In the rows, zero is written as 128.
Known rows, with every step that occurs
nomol-vivaf-revuz-rinek-liru: [148 153 130 117 127 113 122 200 131 111 147 129 105 118 124 141 130 164
 153 139 121 137 127 103 131 163 119 123 124 131 125 136 142 115 138 169
 119  89 126 102 105 137 126 121 141 136 132 139 148 129]
rinek-liru: [130 135 129 119 132 126 116 149 126 105 130 127 115 121 128 122 122 154
 150 139 132 128 127 123 125 134 125 130 118 124 128 126 128 123 145 160
 130 116 125 115 120 136 118 123 133 123 122 122 126 122]
nibup-narati: [127 132 127 106 121 103 108 145 130 136 130 123 137 136 122 129 127  95
 133 150 125 134 128 140 132 136 113 131 100 146 129 136 143 140 134 127
 136 123 123 133 128 115 132 124 119 134 120 129 131 114]
tovon-vivaf-revuz: [144 132 141 122 114 141 125 152 141 113 120 126 110 132 113 152 139 174
 140 111 115 141 119 115 142 157 128 120 104 127 127 140 135 121 125 112
 129 107 129 132 112 140 132 130 115 161 131 135 136 125]
vivaf-nokite: [121 123 136 144 128 137 137 131 135 133 139 123 135 123 129 116 125 144
 127 123 135 119 140 124 120 124 123 127 129 146 130 120 122 133 124 112
 118 113 126 103 120 130 124 133 128 112 156 125 140 114]
tovon-vivaf-liru: [137 142 141 124 127 138  97 138 122 124 107 126 120 132 111 132 125 121
 144 131 113 132 131 114 127 143 116 121 108 153 128 139 138 129 138 121
 129 107 119 129 120 139 134 139 109 130 118 120 145 133]
narati-nibup-revuz-rinek: [155 148 140 124 134 100 121 147 134 139 134 117 124 118 103 133 127 108
 125 135 124 139 143 126 140 126 126 134 139 107 132 139 144 128  86 133
 121 117 129 117 148 155 133 111 137 121 116 115 135 128]
revuz-vesed: [129 134 131 161 132 147 126 107 138 130 133 122 131 126 132 117 121 156
 133 139 126 123 127 124 144 138 123 129 136 134 127 141 125 125 132 125
 116 129 124 129 132 145 122 122 126 152 128 131 114 133]
rimova-tovon: [132 129 126 106 126 142 139 134 144 131 122 128 127 120 133 122 126 123
 111 117 123 128 133 140 125 120 136 126 148 151 128 120 146 131 117 115
 135 139 130 135 144 138 132 131 131 119 127 128 130 140]
meba-revuz: [137 127 140 113 132 130 118 155 133 128 128 125 108 121 125 134 115 112
 126 134 130 125 125 124 128 145 124 126 142 134 126 131 133 133 121 132
 125 116 129 123 122 123 127 125 132 146 107 120 106 127]
liru-rinek-tovon: [125 133 122 158 134 173 117 150 122 131 150 123 119 120 128 134 133  64
 126 145 118 131 142 154 123 116 128 134 138 128 136 141 135 114 120 120
 117 136 135 127 135 130 129 133 146 160 148 134 138 146]
vivaf-liru-meba-revuz: [144 137 144 127 142 135  91 173 115 126 119 111 100 117 120 125 107   4
 142 133 116 123 130 113 133 149 110 126 128 195 122 129 144 142 121 127
 124 113 110 107 117 137 132 137 117 124  99  99 112 154]
liru-rinek: [129 127 125 148 131 131 130 133 120 129 154 123 124 123 132 134 136 110
 129 140 120 127 136 139 128 125 127 130 142 115 130 127 135 117 136 122
 118 126 126 107 136 126 127 132 149 137 136 130 140 136]
nibup-revuz-vunikad: [152 136 151 105 120 109 110 136 145 130 116 124 119 108 134 128 129 159
 118 118 127 135 133 113 131 116 106 127 144 110 132 129 128 125 111 121
 120 117 121 131 131 135 123 118 136 144 103 124 101 117]
revuz-rinek: [131 155 130 131 133 123 120 135 133 129 132 128 129 122 127 125 133 151
 120 130 123 130 140 134 123 122 126 130 135 130 127 131 139 129 117 139
 117 114 133 116 130 126 132 120 141 101 135 131 126 137]
liru-meba-revuz: [139 130 146 132 139 142 106 168 127 126 126 119 106 115 130 129 115  66
 135 123 123 124 124 123 138 147 121 126 135 164 121 121 136 139 114 135
 120 122 121 109 118 136 130 130 125 141  97 113  98 144]
tovon-vivaf: [138 134 143 125 124 143 111 134 136 120 116 133 123 130 117 138 135 201
 135 131 119 134 130 126 132 139 128 120 111 119 126 133 132 122 135 128
 124 117 131 130 119 134 132 133 115 151 118 134 134 125]
rimova-tovon-vivaf-narati-nibup-revuz: [165 145 144  83 119 120 116 154 148 124 108 120 126 120  90 141 122 136
 112 114 108 142 132 130 143 142 108 125 111 117 133 130 155 124 101 108
 143 119 132 151 155 166 129 126 103 160  83 122 151 111]
liru-meba: [135 129 135 145 135 142 110 142 122 123 127 121 125 122 133 122 128 107
 134 122 122 128 128 125 137 130 128 127 123 156 122 121 129 131 125 132
 124 132 121 112 122 138 132 133 121 129 119 121 124 148]
rimova-tovon-rinek: [128 147 129 113 127 154 130 128 141 122 140 128 115 119 132 141 121 146
 100 123 106 134 129 145 117 111 119 126 146 148 127 120 160 125 120 104
 128 129 134 127 154 151 126 126 127 104 127 127 118 145]
rinek-liru-meba: [141 135 137 142 137 135 104 163 123 102 133 120 114 114 130 117 122 126
 158 127 129 128 126 122 134 135 126 130 119 149 123 120 126 125 138 161
 125 120 115  95 114 142 121 129 127 121 112 114 123 140]
sirol-vesed: [133 131 134 149 130 126 134 129 140 128 135 130 134 135 148 113 117 165
 122 134 123 130 115 121 140 141 125 125 135 136 134 126 122 129 126 115
 130 137 118 117 111 129 128 127 114 141 123 131 129 115]
rimova-revuz: [135 133 138 114 123 106 122 137 143 127 131 124 121 113 118 136 123 152
 114 148 121 136 132 124 132 144 129 124 140 103 128 120 141 134 119 112
 123 127 124 129 127 126 127 123 129 112 116 128 126 134]
vivaf-revuz: [137 125 126 125 118 128 137 142 130 118 132 120 115 132 128 144 132 105
 133 108 125 134 119 120 138 148 127 127 118 136 129 135 133 124 120 110
 132 122 128 126 118 137 128 125 127 139 141 130 133 129]
vivaf-narati-vunikad: [128 142 126  98 117 131 119 132 114 134 129 128 139 129 115 142 126 133
 117  91 117 126 126 131 126 128  93 135  91 120 133 119 128 117 122 120
 133 110 123 168 145 118 107 134 116 138 118 132 131 110]
narati-nibup-revuz-vunikad: [157 132 153 105 126  99 115 126 146 138 128 119 123 114 118 135 129 135
 125 118 128 136 130 113 140 107 105 133 139  99 136 135 122 125 102 109
 129 129 121 128 146 152 127 116 120 162  92 110 125 123]
rimova-revuz-vesed: [136 138 141 147 130 131 125 115 152 130 135 118 126 115 123 124 114 185
 122 160 118 129 128 119 148 154 127 125 149 113 126 130 133 133 124 107
 114 134 121 126 132 146 122 115 125 137 117 133 110 138]
rinek-liru-meba-revuz: [143 134 148 124 141 135  96 190 127 105 128 120  93 109 127 124 109  97
 157 130 128 121 124 121 136 152 121 128 123 155 121 119 138 130 129 167
 120 106 116  91 109 137 123 128 130 133  87 108 100 138]
revuz-vesed-sirol: [137 141 137 159 127 151 133 126 141 136 124 118 135 134 136 116 124 184
 138 148 120 113 112 131 142 126 107 133 139 152 126 156 135 139 141 102
 119 123 119 131 131 144 128 115 122 150 125 132 105 135]
nomol-vivaf-revuz-rinek: [149 145 129 126 125 122 129 179 132 132 139 130 117 125 127 143 135 144
 130 128 119 139 131 106 134 158 121 122 130 139 126 139 142 122 122 138
 117 102 130 118 113 129 134 126 135 142 140 144 152 134]
narati-nibup-revuz-rinek-liru-meba: [163 157 148 135 143 110  96 175 127 114 139 110 108 107 105 122 122 108
 160 135 123 136 143 124 146 135 123 136 126 128 127 132 149 126 100 168
 116 106 117  90 133 172 128 114 137 114 100 101 128 139]
nomol-vivaf-narati: [138 134 123 113 127 109 118 157 117 131 126 135 139 132 120 129 124 144
 127 135 119 134 121 114 124 146 101 123 107 126 129 127 124 123 148 140
 132 115 133 138 121 120 123 137 113 151 107 141 156 107]
nomol-vivaf: [135 127 130 129 132 121 126 151 123 141 130 136 130 127 125 128 128 147
 133 148 124 129 126 110 129 141 125 120 135 128 126 128 126 124 139 143
 125 124 128 130 116 126 132 139 123 153 119 139 146 122]
liru-rinek-tovon-rimova-revuz-vunikad: [152 150 144 153 124 141  91 146 154 122 169 117 123  91 125 153 136 208
 106 165 102 141 141 135 136 118 109 133 159  94 142 133 130 116 122  90
 120 119 130 122 148 121 118 122 131 183 132 139 121 150]
narati-vunikad: [130 129 136 113 122 140 128 125 121 143 132 126 130 124 123 141 132 133
 126 110 124 123 129 124 130 122 116 133 117 115 133 116 131 118 113 122
 127 124 118 156 137 128 117 136 122 134 129 129 122 128]
vesed-sirol: [137 135 132 127 122 130 137 140 130 136 119 124 131 136 127 125 130 153
 136 136 123 119 113 137 126 117 112 131 130 144 128 145 139 137 134 104
 129 116 121 132 124 124 134 123 127 127 122 130 118 129]
narati-nibup-revuz-rinek-tovon: [145 153 138 135 138 141 108 160 138 140 130 115 118 111  97 133 125  56
 124 136 121 141 153 137 136 123 128 138 138 109 136 149 149 123  76 133
 121 124 137 134 146 160 134 109 136 150 130 119 134 138]

Rows
[148 145 132 173 128 148 105 159 141 124 169 114 126  98 106 152 129 152
 116 177 102 143 146 139 140 140 131 132 147  95 139 131 143 122 119 109
 124 121 132 122 146 126 119 127 135 160 142 141 131 151] -> liru-rinek-tovon-rimova-revuz
[151 126 142 104 116 116 126 158 136 132 133 130 118 120 139 144 138 165
 121 117 122 135 114  96 136 138 101 122 137 134 129 135 114 115 133 107
 126 114 126 128 109 127 130 129 119 186 126 138 138 127] -> nomol-vivaf-revuz-vunikad
[151 168 137 147 128  99 110 142 152 122 155 121 134 104 113 142 130 246
 116 164 107 144 143 122 141 145 129 128 139  98 130 123 150 140 112 125
 123  97 129 118 145 118 123 115 129 109 128 140 121 139] -> tovon-rimova-revuz-rinek
[147 156 142 122 118 141 118 160 143 114 128 126 113 126 117 152 144 195
 132 111 110 145 133 127 138 155 124 122 109 128 125 145 145 122 114 120
 118  93 135 118 116 139 134 122 126 142 142 139 135 132] -> tovon-vivaf-revuz-rinek
[135 175 132 122 126 165  85 167 138 115 116 133 129 125 103 139 134 166
 114 113 102 143 144 146 118 132 103 129  88 132 132 151 143 120 124 139
 117 102 147 143 130 131 128 121 117 149 134 141 140 127] -> revuz-rinek-tovon-vivaf-narati
[147 173 148 120 130 153  76 171 147 123 112 123 108 110  95 142 119 121
 120 156  98 148 151 128 123 148 117 122 125 138 129 146 165 130 107 117
 112 104 127 132 123 142 139 123 123 114 132 128 143 153] -> rimova-revuz-rinek-tovon-vivaf-liru
[139 147 135  90 117 147 117 145 144 116 109 133 134 129 115 132 127 184
 107 102 105 138 127 144 126 137 111 121 109 146 129 129 147 125 130 113
 138 118 137 148 142 139 128 132 110 147 111 136 144 120] -> rimova-tovon-vivaf-narati
[146 154 150 128 143 152  89 185 124  93 146 121  80 104 126 144 104 111
 155 140 113 131 122 123 128 143 106 128 115 151 120 118 145 130 136 154
 113  98 121  79 120 146 118 123 127 114  93 105  85 147] -> tovon-rinek-liru-meba-revuz
[162 173 147 157 138 110  82 182 144  95 158 113 119  91 113 135 124 240
 147 162 109 143 140 118 145 153 128 130 129 120 125 115 152 136 129 157
 119  91 116  81 134 137 118 115 129 107 114 125 115 149] -> tovon-rimova-revuz-rinek-liru-meba
[137 142 125 162 132 160 106 148 134 119 141 125 134 119 113 143 129 136
 127 141 116 136 135 134 137 127 129 134 121 129 135 142 128 130 122 128
 139 124 136 145 139 128 122 129 115 173 144 139 124 137] -> rinek-tovon-rimova
[132 148 136 129 131 178  87 158 125 121 104 126 113 128 105 135 122  71
 137 134 108 138 138 126 123 137 117 125 103 164 131 154 140 125 124 124
 128 122 128 146 121 141 136 137 108 150 132 122 144 141] -> rinek-tovon-vivaf-liru
[142 144 136 119 129 160 117 150 128 127 131 119 111 121 121 132 129 100
 122 140 102 130 145 139 123 133 118 119 147 163 130 131 164 119 133 102
 126 123 120 120 144 145 133 146 129 128 123 122 159 150] -> rimova-tovon-vivaf-liru-rinek
[143 141 146 143 135 150  84 153 115 119 107 119 115 128 113 127 124  97
 150 126 107 133 132 114 133 145 115 120 104 183 121 133 140 131 136 125
 122 114 112 118 115 146 138 143 101 130 111 112 138 152] -> tovon-vivaf-liru-meba
[138 161 140 102 138 120 105 189 136 110 136 128  97 108 124 127 112 154
 140 140 126 124 138 124 123 148 118 130 139 125 125 132 148 132 125 175
 113  88 128  93 120 127 121 113 149 112 109 117 102 128] -> meba-revuz-rinek-liru
[133 136 121 146 135 131 119 133 107 129 148 114 116 126 124 127 125  36
 136 146 114 127 138 126 122 131 114 130 138 149 133 134 140 123 141 114
 120 120 117 105 137 128 128 140 143 114 135 116 152 143] -> vivaf-liru-rinek
[152 168 141 167 147 173  76 195 140 119 144 117 111 102 116 142 122 107
 131 134 106 137 144 137 137 141 121 133 131 164 127 143 148 138  98 151
 118  99 135 113 134 132 128 122 124 162 125 126  96 162] -> liru-meba-revuz-rinek-tovon-rimova
[140 135 135 151 119 188 113 179 135 116 143 119 101 121 115 159 143 102
 137 127 104 143 137 135 138 147 129 125 117 131 134 153 141 104 118 100
 116 119 136 126 118 143 130 135 133 193 157 142 145 145] -> liru-rinek-tovon-vivaf-revuz
[142 139 152  98 118 100 111 128 157 125 130 125 124 108 133 137 128 204
 104 136 120 134 128 117 131 119 107 126 150 102 131 118 126 127 122  97
 118 127 122 121 129 123 126 120 125 139 108 126 113 132] -> rimova-revuz-vunikad
[131 163 139 134 130 176  94 159 146 124 119 134 120 120 114 134 137 164
 122 132 110 143 150 144 123 128 126 126 117 131 129 148 145 119 111 142
 110 112 143 137 124 136 139 124 126 149 139 138 131 142] -> revuz-rinek-tovon-vivaf
[134 160 137 125 130 141 104 163 151 129 134 124 119 105 116 139 124 124
 109 152 111 143 149 143 123 135 129 130 143 115 130 132 152 128  95 125
 113 124 135 136 132 131 133 113 141 110 143 136 125 150] -> rimova-revuz-rinek-tovon
[137 159 128 118 124 122 126 175 132  97 141 122 103 119 123 138 130 150
 146 112 121 135 129 124 132 148 124 131 119 134 127 139 140 118 124 150
 121  92 127  99 119 140 120 111 146 112 145 129 130 133] -> vivaf-revuz-rinek-liru
[130 153 130 103 129 153 126 153 139  99 143 128 104 110 130 137 113 168
 127 133 110 133 125 138 117 116 117 129 133 142 128 117 163 122 136 135
 128 117 129 114 144 155 119 124 133 100 121 123 116 139] -> rimova-tovon-rinek-liru
[150 158 143 182 124 163 110 151 163 126 142 111 133 110 111 137 119 207
 129 180 102 131 122 133 154 141 112 135 141 129 133 163 149 143 125  86
 126 116 125 147 143 143 122 111 113 179 132 143 100 151] -> rinek-tovon-rimova-revuz-vesed-sirol
[142 171 146 148 144 189  66 179 122 120 110 120 113 119 109 127 126  77
 140 128  98 142 152 135 127 135 116 126 109 195 124 150 153 128 112 140
 112 108 124 120 116 150 143 134 114 133 136 118 139 168] -> revuz-rinek-tovon-vivaf-liru-meba
[139 142 136 143 130 148 103 141 115 124 138 121 113 129 115 137 132 110
 144 147 106 132 137 122 127 138 112 122 126 144 130 142 142 119 144 117
 117 109 119 113 127 133 131 144 128 136 125 123 153 139] -> tovon-vivaf-liru-rinek
[147 127 132 155 126 146 136 151 132 133 136 122 121 127 132 135 125 141
 143 140 119 130 116  96 156 173 117 121 130 140 124 147 124 120 138 121
 120 121 123 127 113 150 126 129 120 187 135 145 138 131] -> nomol-vivaf-revuz-vesed
[142 155 145 132 142 141 101 176 131 126 133 120 110 110 129 128 121 105
 130 127 119 128 139 133 132 146 122 128 142 163 120 125 148 140 105 145
 107 104 125  95 124 134 134 122 139 117 107 116  99 153] -> liru-meba-revuz-rinek
[135 128 129 156 122 156 137 124 137 119 134 115 118 131 130 133 126 120
 138 115 120 130 119 117 153 158 123 128 128 144 127 148 124 122 126 105
 123 125 124 126 126 157 121 121 125 163 143 133 119 135] -> vivaf-revuz-vesed
[145 163 123 162 125 161 111 172 138 113 152 118 121 116 113 157 137 140
 125 115 106 148 139 132 141 144 127 136 121 142 135 153 142 122 105 123
 131  99 141 128 136 135 123 114 128 165 172 144 126 144] -> vivaf-revuz-rinek-tovon-rimova
[164 167 145 107 125 106  98 156 138 125 122 121 126 124  86 143 129 170
 127 126 108 149 142 126 139 144 103 129  97  92 132 147 148 124 103 131
 124  90 136 131 144 156 128 114 116 140  99 123 148 108] -> tovon-vivaf-narati-nibup-revuz-rinek
[151 156 147 129 150 127  87 201 114 139 124 119 102 114 121 120 110  48
 142 149 110 128 141  99 127 162 104 120 142 195 117 134 153 140 118 157
 110  94 114  93 109 130 140 137 126 120  95 113 132 155] -> nomol-vivaf-liru-meba-revuz-rinek
[135 147 140  94 112 143  99 140 123 129 120 133 135 129 105 150 135 194
 122 100 107 134 127 126 130 140  93 128  69 110 131 123 131 115 125 123
 129 101 126 172 135 127 113 138 102 158 109 138 132 108] -> tovon-vivaf-narati-vunikad
[156 162 150 133 127 147  91 196 138  89 131 120  95 115 118 140 136 193
 162 110 110 143 131 119 144 160 123 123  99 151 121 134 147 118 129 156
 114  84 120  86 103 153 128 121 124 132 129 125 127 146] -> tovon-vivaf-revuz-rinek-liru-meba
[154 167 158 124 142 149  71 187 127 121 112 119  95 115 111 130 117  96
 144 129 104 131 142 117 131 159 108 120 122 184 118 137 159 140 115 140
 108  85 117  99 114 135 139 132 118 126  95 106 117 155] -> tovon-vivaf-liru-meba-revuz-rinek
